In the rows, zero is written as 128.
Known rows, with every step that occurs
M/U/A/T: [131 134 122 155 128 130 125 190 156 141  94 139 129 171  70 186  90 100
  80 134 129 118 152 100 146 127 106  72 157 156 119 104 126  94 112 162
 104 134  94 121 106 137 110 165 110 112]
U/A/T/G: [149 126 104 155 152 106 126 104 141 152  91 150 124 160 116 178  85 101
 123 132 158 125 180 152 141 142 111  59 143 149 118 105 120 108 137 147
  82 144  76 139 110 123 119 174 116 129]
T/B/J/Q: [125 142  96 138 166 193 142  97 171 155 104 166 124 129 124 157  53  94
 158 136 149  88 153 138 161 131 119  84 168 152 118 122 126 127 138 140
 117  99 132 129 106 201 135 152 116 126]
S/M/U/A/T/B/J: [141 132 105 161 121 205 141 196 176 147 113 139 122 122  52 139  73 118
  94 132 135 128 127  88 169 115 115  71 206 135 106 115 135 110 124 117
 123 131 101 112 110 152 155 148 101 105]
Z/Q/J: [135 135 102 109 154 137 132 168 146 141  95 166 135 157  98 191  54  96
 173 139  79  95 160 138 148 139 119  95 154 161 115 128 167 107 149 153
 122  99 120 148  84 178 110 153 110 113]
S/Q/G/T/B: [156 121 107 125 160 183 117 128 113 148  98 136 146 103 130 176  75 103
 115 121  92 103 155 103 131 147  87 107 133 126 149 137 161 113 109  87
 110 127 128 123 118 178  78 141 111 123]
M/U/A/T/G/Q/S: [119 127 100 135 124 142 116 139 108 147  89 136 118 153 152 166  81 102
 131 139 125 134 170 135 148 138 121  54 141 162 133 115 156  81 105 122
  84 148  81 122  89 102  94 172 109 120]
W/Z/Q: [133 136 110  94 178 113 124 145 154 138  81 155 118 134  92 184  58 110
 121 142 126  88 175 131 147 141 106  72 148 144 108 114 167  91 143 217
 122 103 122 148 104 146 136 142 117 113]
A/T/B/J/Q: [146 143  90 121 164 194 144 101 161 156 112 160 121 110 126 143  72  92
 152 123 132  98 148 150 156 129 116  62 149 139 126 121 105 126 125 129
 118 103 126 122 118 170 129 160 116 122]
A/T/B/J/Q/S/M: [142 145 102  97 164 235 144  97 133 163 120 158 121  89  93 132  66  99
 184 112  95 112 142 135 159 128 110  71 165 135 122 131 151 118 108 148
 133 101 120 112 103 154 161 140 105 113]
Z/Q/G/T/B: [156 115  90  96 156 176 125 123 141 136  93 141 138  93 146 165  77 103
 116 129  77  91 177 129 149 150  99 108 141 137 128 134 177 127 106  87
 113 123 123 133 114 189  77 154 111 124]
M/S/Q/G/T: [141 121 111 126 162 157 121 126  84 140  92 142 146 138 113 178  76  76
 154 112  56 100 157 106 129 143  98  93 137 131 142 132 179  90 131 129
 122 114 135 131 102 118  12 128 112 128]
R/Q: [124 139 109 136 164 139 132 138 134 148  85 156 128 139  93 212  64 104
 139 126 153  85 158  98 141 150 112 107 137 151 132 123 115  90 119 203
 103 106 119 151 110 170 131 133 114 107]
B/T: [144 152 130 135 163 167 132 110 149 157  98 174 118 167 106 209  64  99
 135 129 142 100 132 122 147 134  87  94 141 144 113 103 130 104 119 172
 109 120 119 140 118 158 109 137 115 138]
U/A/T/B: [161 131 127 140 154 171 130 173 156 157 103 137 129 130  69 182  99 116
  75 142 151 116 159 107 154 138  89  78 137 145 125 115 121 130 121 147
  91 130  97 129 117 172 114 167 112 125]
J/Q/S: [108 142 120 111 174 172 127  90 123 154  97 164 125 157 110 188  61  80
 166 130 109  85 170 130 136 149 104  87 133 166 126 120 153 103 110 202
 113 103 129 130  88 164 112 146 114 121]
B/T/G/Q/S/M/U: [123 144  99 124 132 192 126 124  98 163  98 162 106 148 162 168  40 122
 182 128 111 113 136 129 153 131 105  75 172 143 116 110 183  67 101 140
 101 134 109 133  97 117 127 123 101 119]
T/G/Q/S: [121 139  96 117 159 150 116  76 114 151  94 159 112 143 150 183  52 100
 186 137 134 104 194 146 138 154 114  75 141 159 130 121 154  85 126 175
  87 127 104 147  84 125  85 148 114 142]
A/T: [149 142 113 126 160 140 131 131 151 147 102 157 125 142  76 184  79  91
 134 122 132  96 153 124 134 141  93  70 131 144 126 115 112 101 127 188
 108 114 108 138 114 149  95 149 118 128]
Q/J: [137 138 114 127 145 134 125 173 162 140 101 169 142 183  77 204  51 100
 156 121 112  94 156 118 136 138 107  92 153 163 122 128 151 106 145 134
 119 101 126 143  87 178  97 145 116 125]
B/J/Q/G/T: [119 130  71 120 146 146 134  44 140 128  95 162 146 137 170 147  53  51
 173 110  68  88 165 155 132 143 123 100 153 145 127 133 150 120 120  72
 139 109 137 109  99 157 126 164 119 123]
Z/Q: [124 138 105 121 171 151 131 123 154 145  87 161 119 139  99 185  66  94
 149 150 110  90 169 133 145 145 106  88 153 154 107 111 142  97 144 210
 115 112 116 153 101 171 111 146 112 116]
A/T/B: [164 136 115 114 163 178 130 156 157 155 112 149 115 117  71 179  87 115
 113 126 143 100 152 105 148 137  86  77 136 138 132 120 113 118 114 162
  97 118 111 142 123 169  80 143 114 131]
W/Z: [135 141 127 113 168 111 120 150 168 136  88 160 126 153  68 198  51 112
 109 129 152  85 166 105 134 140  96  72 153 143 115 118 145  95 137 197
 111 103 130 144 108 139 121 135 121 125]
G/Q/Z/W: [165 141  97 126 163 127 117 136 116 147  94 153 100 123 127 175  34 149
 135 143 129  65 159 104 100 146 101  37 150 156 101 133 164  99 136 194
 131 121  95 136  94 158  90 143 119 128]
J/Q: [116 146 109 137 172 146 132  99 157 158  92 166 125 157 117 181  52  84
 154 136 127  73 157 135 132 149 109  74 143 157 120 114 136 110 132 201
 108 102 129 139 100 187 134 153 117 113]
U/M: [147 155 120 153 153 146 127 134 145 149 113 166 130 165  66 188  60  99
 147 140 136  76 164 108 121 140  78 101 149 140 118 119 131  91 142 180
 103 119 129 147 105 206 118 148 103 137]
A/T/G/Q/R: [134 140  89 102 159 122 136  92 131 153 107 156 109 122 172 174  65 120
 184 132 133 101 164 163 112 153  97  37 143 154 127 115 126  91 123 167
  88 118  89 144  99 123 114 160 122 127]
T/G: [133 132  97 146 162 118 124  93 163 149  86 168 123 164 120 187  51 100
 157 134 168  91 187 141 142 148 101  78 162 152 121 111 128  94 142 160
  86 125 108 157 104 151  90 147 117 140]
U/M/S/Q/Z: [165 154 128 152 171 146 125 175  70 159 101 155 133 146  51 183  61 123
 152 140 125  89 154  94  92 134  78  89 130 128 122 139 169  70 155 190
 117 114 119 140 106 172  26 125 100 134]
G/T/B/J/Q/S: [129 137 107 115 157 210 137  76 149 143 104 158 143 110 163 159  58  88
 166 112 102 105 169 141 172 131  98 112 156 146 131 132 159 123  94 100
 132 103 118 110  97 168  85 148 119 132]
T/G/Q/J: [132 140  83 130 135 113 121 137 133 151  92 166 128 165 149 181  35 110
 200 135 113  93 169 159 138 148 126  64 153 162 128 130 155 106 157 113
  94 111 115 152  80 160 106 159 117 128]
B/T/G/Q: [141 146  92 136 155 142 128  68 123 163  93 172 106 154 177 187  48 109
 178 140 151 103 151 163 146 145 105  61 144 140 117 104 137  97 137 163
  84 129 112 147 113 130 118 150 114 141]

Rows
[130 123 110 133 129 156 122 159 125 153  99 142 124 157  93 159  76 113
 122 121 122 136 166 117 148 133 108  66 185 147 116 115 166  83 106 128
  94 148  79 121  93 105 123 147 101 108] -> Q/S/M/U/A/T/G
[127 140 117 110 164 184 133 124 104 153  97 154 130 123  70 198  58 114
 156 116 122  93 158  89 140 148 107 118 161 146 127 133 158  79 100 213
 116 104 120 144  96 152 154 111 105  98] -> R/Q/S/M
[166 134 109 121 170 116 118 142 141 145  94 161 108 140  84 192  47 143
 116 131 146  72 165 103 100 144  95  55 160 153  97 133 153 100 129 185
 127 125  92 137 100 158  73 133 122 134] -> Q/Z/W
[120 139 119 104 164 172 126 123 113 141  90 154 131 140 101 212  73  99
 145 117 136 103 172 101 143 153 105 119 127 159 141 129 135  85  92 193
 107 110 117 146  98 146 105 128 114 115] -> R/Q/S
[142 120 105 108 154 165 127  97 140 149  98 144 146 114 145 164  67  96
 124 122  90  72 165 130 128 152  98 100 132 143 143 134 165 135  94  89
 105 113 140 120 113 206 100 157 115 120] -> J/Q/G/T/B
[139 137 102 138 161 195 135 125 190 139 110 163 117 128  92 169  56 104
 136 133 162 108 155 115 167 130 110  88 180 144 112 122 120 113 141 127
 117 115 118 137 112 173 100 136 116 143] -> T/B/J
[156 135 130 134 153 174 127 140 170 145  98 148 138 117 111 191  64 119
 103 124 130  87 169  99 159 140  73 103 151 134 134 121 145 118 108 122
 107 118 114 136 115 196  63 140 117 138] -> G/T/B
[109 139 124 121 141 192 124 173 139 148 100 154 121 160  61 179  52 107
 136 124 106 100 147  79 145 133  98  97 187 156 114 119 180  68 100 193
 118 117 119 131  86 156 106 114 102 113] -> Q/S/M/U
[123 132 119 130 129 169 131 206  96 151  96 129 134 131  62 180  85 110
 107 115 107 125 142  79 149 136 112  99 149 145 132 120 163  75  78 175
 111 123  92 120  99 123 161 138  98  76] -> R/Q/S/M/U/A/T
[113 136 113 119 142 197 130 183 105 147  89 148 127 138  75 193  51 120
 143 111 117  96 148  69 152 136 107 113 170 150 128 128 166  63  83 191
 119 110 119 139  90 150 137 109 101  88] -> R/Q/S/M/U
[131 147 105 105 160 147 138  76 126 163 102 174 107 149 185 195  55 117
 188 136 145 105 143 173 120 147  88  59 157 153 115 106 136  95 121 150
  83 124 106 146 104 131 126 148 117 139] -> B/T/G/Q/R
[150 115  74 115 139 184 133 100 137 121  98 144 150  94 145 167  69  95
 127 102 115 104 159 116 154 140 112 130 151 131 141 147 136 118  91  40
 130 115 131 122 121 159 108 143 116 123] -> R/Q/G/T/B/J
[122 139 111 108 160 185 150  84 179 142 111 161 138 109 176 166  54 103
 158 117 107  93 150 147 142 135  89  94 177 148 126 128 142 124 105  92
 129  94 119 113 104 195 111 151 125 125] -> G/T/B/J/Q/R
[135 141 128 140 161 152 126 193 106 153  97 159 141 180  65 193  58  93
 192 125  80 107 137 110 144 130 112  78 153 150 132 131 164  84 164 155
 124  94 134 144  87 143  31 122 112 121] -> M/S/Q/J
[145 155 136 145 153 152 129 156 138 148 113 161 128 173  46 184  67  92
 156 134 129  77 159 104 133 134  84  86 150 138 116 124 152  83 149 190
 103 108 137 152  99 181  33 133 104 147] -> U/M/S
[135 138 111 111 150 235 142  82 145 152 111 156 142  95 135 140  45  98
 170 111  83 105 157 124 169 134  99 108 181 133 122 134 188 119 106 111
 143 100 121 109  96 177 137 131 108 116] -> G/T/B/J/Q/S/M
[105 148 111 123 134 207 124 175 111 152 101 147 116 135  93 167  37 114
 159 137  98  92 142  87 145 140 109  77 173 155 118 120 190  70 107 203
 121 112 119 130  77 154 127 125 100 108] -> G/Q/S/M/U
[113 144 142 118 187 169 138 159 113 155 104 156 120 161  95 205  68 100
 172 132 114 104 137 100 124 142  86  78 158 151 124 115 149  72 139 211
 110  97 119 146  94 140  36 117 115 121] -> M/S/Q/R
[187 149 129 152 174 137 118 175  74 157 110 152 115 140  67 173  52 137
 150 136 105  80 152  81  92 132  81  52 142 127 102 143 175  69 156 173
 132 119 112 141 101 157  19 120 103 136] -> U/M/S/Q/Z/W
[161 118 111 111 146 171 120 125 152 134 104 143 141 120 124 177  71 107
 105 117 104  89 168 105 141 149  85 112 141 139 140 136 161 126 100  72
 107 125 126 126 116 191  67 146 116 140] -> Q/G/T/B
[165 133 100 119 169 116 123 150 110 144  88 153 115 118  97 196  48 156
 123 119 158  76 163  95 103 147 104  74 143 148 113 142 141  93 111 178
 125 115  93 144 109 160 101 127 120 110] -> R/Q/Z/W
[126 137 110  97 175 193 131 120 123 152  99 158 118 120  81 171  60 102
 164 134  80  98 164 115 148 147 103  94 173 146 104 118 185  89 125 217
 127 109 112 145  83 151 132 126 101 107] -> Z/Q/S/M
[170 138 111 136 184 131 115 150 100 156  90 154 110 124 105 187  46 145
 124 137 124  85 155  97  99 145  97  54 154 141 105 134 151  84 142 195
 136 122  93 134 106 145  85 125 116 114] -> S/Q/Z/W
[123 133 116  64 184 120 135 155 161 136  90 158 115 127 104 200  63 123
 129 136 124  87 166 131 122 145  94  72 163 154 109 120 168  85 122 199
 124  95 117 144  96 143 139 138 122 110] -> W/Z/Q/R
[174 129  95 128 160 160 132  97 153 141 100 157 121  88 158 143  36 139
 129 116 115  75 162 129 132 127 104  70 169 136 109 145 165 133 116  86
 149 109  97 105 109 182  76 145 125 131] -> G/T/B/J/Q/Z/W
[112 133  71 118 160 153 135  60 146 137  99 171 129 149 142 149  53  54
 187 125 105  87 161 153 122 144 134  80 159 159 115 128 139 115 138 118
 128 108 145 120  98 162 147 161 117 123] -> B/J/Q/G
[109 131 104 156 125 164 117 145 116 156  88 141 121 156 134 161  43 120
 143 148 117 125 165 114 150 143 125  63 188 161 110 113 194  75 122 154
  91 141  90 130  75 127 145 148 100 108] -> T/G/Q/S/M/U/A
[116 139 110  94 178 150 143 121 161 144  96 162 115 139 120 198  70 107
 151 145 111  88 162 139 124 148  91  84 166 163 108 111 152  92 129 196
 114 106 109 147  92 176 123 143 116 114] -> Z/Q/R
[139 128 102 158 124 178 134 192 177 137 107 140 123 141  90 157  88 109
  76 133 154 138 144 109 175 116 114  74 180 150 116 115 115 109 118  93
 116 136  97 112 113 158 111 161 110 121] -> M/U/A/T/B/J
[144 136 101 126 147 156 126  97  94 164 104 141 122 123 126 148  71 108
 163 135 108 134 171 143 135 151 121  50 154 144 117 116 176  97 127 169
  93 139  79 128  88  99 159 163 103 108] -> U/A/T/G/Q/S/M
[129 139  82 119 134 175 120 147  97 157 101 144 109 124 138 149  48 118
 182 124  99 110 156 129 141 140 116  52 166 143 128 119 170  71 106 160
 102 128  94 133  88 102 118 139 102 110] -> A/T/G/Q/S/M/U
[129 124  83  93 165 148 126 114 134 137  93 155 127 136 108 179  73  81
 147 139  93  89 175 140 129 154 116  91 143 155 115 124 161 106 135 154
 113 123 131 145  98 164 121 153 109 120] -> Z/Q/G
[146 141 120 139 181 154 127 163  80 155  86 153 127 146  65 205  62 123
 150 134 139 101 153  96 115 135  96  77 135 141 130 132 165  71 152 204
 117 108 112 139 106 133   9 122 113 128] -> M/S/Q/Z
[148 146  92 126 136 135 125 119 114 162  93 177 121 170 177 191  45 113
 207 130 108 107 142 169 141 137 116  63 144 151 123 121 153 106 145  92
  97 116 119 144  98 134 123 155 116 135] -> B/T/G/Q/J
[168 133 126 135 186 141 118 168  89 153  92 150 109 140  69 185  53 132
 145 129 117  89 150  88 110 134  97  46 157 139 105 136 171  77 153 191
 132 117  96 138 101 122   4 115 116 129] -> M/S/Q/Z/W
[119 143 116 133 125 187 124 187  99 153 106 130 121 131  91 157  71 110
 119 137  87 126 136  93 140 136 116  56 162 153 118 113 184  82 103 179
 117 129  92 112  83 117 142 151  97  95] -> G/Q/S/M/U/A/T
[144 143 106 147 183 141 122 140  90 157  84 155 131 132  90 201  54 129
 131 141 148  96 156  98  97 145  92  89 135 146 125 131 146  83 141 201
 123 120  99 134 113 152  90 135 111 116] -> S/Q/Z
[142 132 110  82 155 104 120 192 152 133  83 162 138 148  84 184  48 109
 148 131  91  90 162 131 144 135 117  82 151 151 116 134 179 104 142 153
 131  88 127 146  88 144 127 146 117 106] -> W/Z/Q/J
[156 133  98 133 161 162 143 119 135 157 102 146 130 105 101 148  80 120
 100 137 160 119 157 138 122 127 120  72 143 147 117 132 140 138 122 117
 120 122  89  97 118 162 139 178 117 117] -> U/A/T/B/J/Q/Z
[114 140  96 112 163 129 134  90 140 149  98 164 111 143 173 186  45 123
 184 147 140  89 169 155 118 159 100  61 167 162 120 115 143  86 136 159
  86 116  98 150  89 153 108 152 121 132] -> T/G/Q/R
[139 148  99 126 159 137 124 129 114 149  89 156 119 129 115 189  44 132
 137 151 153  81 158 115 105 149 100  71 131 157 122 130 156  93 134 209
 116 114  99 136  99 163  93 149 117 128] -> G/Q/Z
[154 133 107 141 146 181 135 111 187 132 103 155 138 117 131 167  59 105
 126 116 128 106 162 120 172 128  93 109 175 134 119 125 132 120 123  89
 128 115 114 126 114 176  80 141 119 145] -> G/T/B/J
[146 116  97  79 158 106 115 121 135 118  75 146 143 110 129 170  70  94
 115 119  69  89 182 130 134 147 103  98 134 133 124 133 194 109 120 127
 133 111 128 129 106 120 105 154 118 114] -> W/Z/Q/G/T
